Each row was made from one path, in order. Every step used is in the known rows, and no mark comes twice. Write each row's path.
(in the rows, 100 means zero)
Known rows
sema/sulugod/sola: 97,96,86,114,96,109,118,74,97,107,86,137,115,104,118,78,89,70,138,54,91,117,104
sema/tutot: 99,103,101,102,88,133,104,75,92,130,115,145,97,102,103,92,100,50,134,45,111,92,147
sulugod/sola: 101,119,82,102,87,122,112,76,98,119,92,142,111,108,114,102,77,42,148,66,84,95,96
zesazor/sulugod/sola/tutot: 78,110,81,109,109,126,119,99,113,119,97,117,116,83,120,104,71,31,119,86,92,88,97
sema/sulugod/fere: 114,67,114,107,86,101,103,79,89,121,93,134,127,112,94,79,100,70,122,41,126,102,108
sola/sulugod: 92,98,94,115,95,93,127,82,80,151,94,162,116,79,111,113,76,36,131,52,91,89,126
tutot/fere: 128,97,101,111,91,126,133,85,74,153,106,166,95,119,96,97,95,41,132,48,107,74,118
tutot/fere/sulugod/sema: 137,84,116,124,106,119,117,114,86,151,93,155,114,111,92,86,109,61,114,53,123,102,122
sola/tutot/zesazor/sulugod: 91,104,83,101,122,127,104,104,72,127,109,132,112,103,126,120,68,36,115,71,113,79,103
fere/sulugod/sema/tutot: 107,87,117,119,105,129,88,102,104,133,102,134,116,90,94,76,117,71,121,44,123,118,155
zesazor/tutot/sema/sulugod/sola: 115,91,70,138,133,87,146,95,107,114,78,103,82,123,114,60,101,74,139,66,102,121,85
tutot/sema/sulugod: 129,77,91,135,110,99,136,82,92,123,94,137,95,120,113,74,96,69,124,37,121,118,120
zesazor/tutot/fere/sulugod/sola: 112,94,74,138,104,114,139,102,85,135,85,139,87,113,99,74,99,78,139,82,91,92,92
sulugod/sema/tutot: 111,102,119,91,113,130,88,96,106,140,110,124,116,100,104,87,111,42,126,46,124,103,146
zesazor/tutot/sema/sulugod: 125,72,78,136,132,87,146,89,94,127,89,114,82,125,110,65,99,76,133,60,132,108,104
tutot/sema/sulugod/sola: 118,97,84,134,109,97,138,93,103,111,81,126,96,123,120,68,94,66,132,48,89,132,100
tutot/zesazor/sulugod: 98,118,97,101,114,116,103,91,69,124,112,157,115,112,139,125,70,34,130,55,92,100,111
fere/sulugod/sola/tutot/zesazor: 98,102,56,118,103,131,96,100,74,102,80,128,108,112,102,97,75,74,119,76,94,98,92
sema/sulugod: 104,73,95,119,98,107,121,71,88,119,96,150,112,103,113,84,93,70,129,45,118,102,125
fere/sulugod/sema: 116,82,109,116,107,119,95,99,103,134,89,140,132,99,96,93,94,60,125,53,129,107,126
sulugod/sola/tutot: 96,103,67,104,95,135,114,84,104,118,88,112,105,96,102,98,77,45,129,81,104,71,89

Write each row's path
104,114,59,93,106,135,96,93,71,107,87,121,103,123,110,106,67,47,125,75,91,79,79  sulugod/sola/tutot/zesazor
123,82,102,133,89,127,132,93,68,149,99,170,96,111,92,90,98,65,124,54,108,97,129  tutot/fere/sulugod
115,104,89,136,83,127,131,97,79,131,89,163,97,113,98,83,97,63,133,59,82,109,105  tutot/fere/sulugod/sola
125,87,88,116,112,112,146,91,77,156,103,145,81,123,99,91,101,50,135,68,121,66,101  zesazor/tutot/fere
131,49,92,127,107,104,118,105,97,127,86,94,104,123,80,67,102,72,103,50,143,101,98  sola/tutot/sema/sulugod/fere
96,108,116,107,116,101,104,109,97,155,100,134,120,74,102,89,112,37,115,44,101,111,154  sola/sulugod/sema/tutot
122,60,76,135,115,109,141,94,97,127,87,111,92,112,98,71,94,72,108,53,136,102,108  sola/tutot/sema/sulugod
105,91,111,105,83,88,110,91,79,149,91,148,127,94,92,111,87,38,124,48,95,87,117  sola/sulugod/fere
89,140,88,101,116,119,102,100,77,110,102,148,117,110,144,118,67,30,132,66,63,111,97  tutot/zesazor/sulugod/sola
114,90,59,144,104,122,133,106,108,117,75,106,93,111,91,82,84,66,119,71,106,105,96  fere/sulugod/sola/tutot/sema
92,82,72,118,105,119,119,87,102,106,82,112,112,94,104,72,85,77,121,71,108,101,96  sema/sulugod/sola/tutot
111,110,137,111,125,126,114,133,98,161,125,144,106,98,113,80,127,31,106,45,110,114,147  zesazor/sulugod/sema/tutot/fere
86,125,105,106,110,125,95,99,72,124,124,151,101,108,133,108,92,40,125,46,93,112,142  sema/tutot/zesazor/sulugod
110,119,116,89,136,115,86,109,83,133,108,142,134,112,137,121,83,30,117,55,107,107,113  tutot/zesazor/sulugod/sema
115,105,64,121,111,124,131,97,105,125,79,102,87,121,100,90,79,42,123,74,104,88,82  sulugod/sola/tutot/sema
119,67,86,138,94,135,133,104,76,149,94,145,94,104,76,86,97,70,110,64,130,77,116  sola/tutot/fere/sulugod
107,108,115,93,104,111,90,102,68,126,110,145,131,126,123,121,79,34,126,50,98,98,102  tutot/zesazor/sulugod/fere
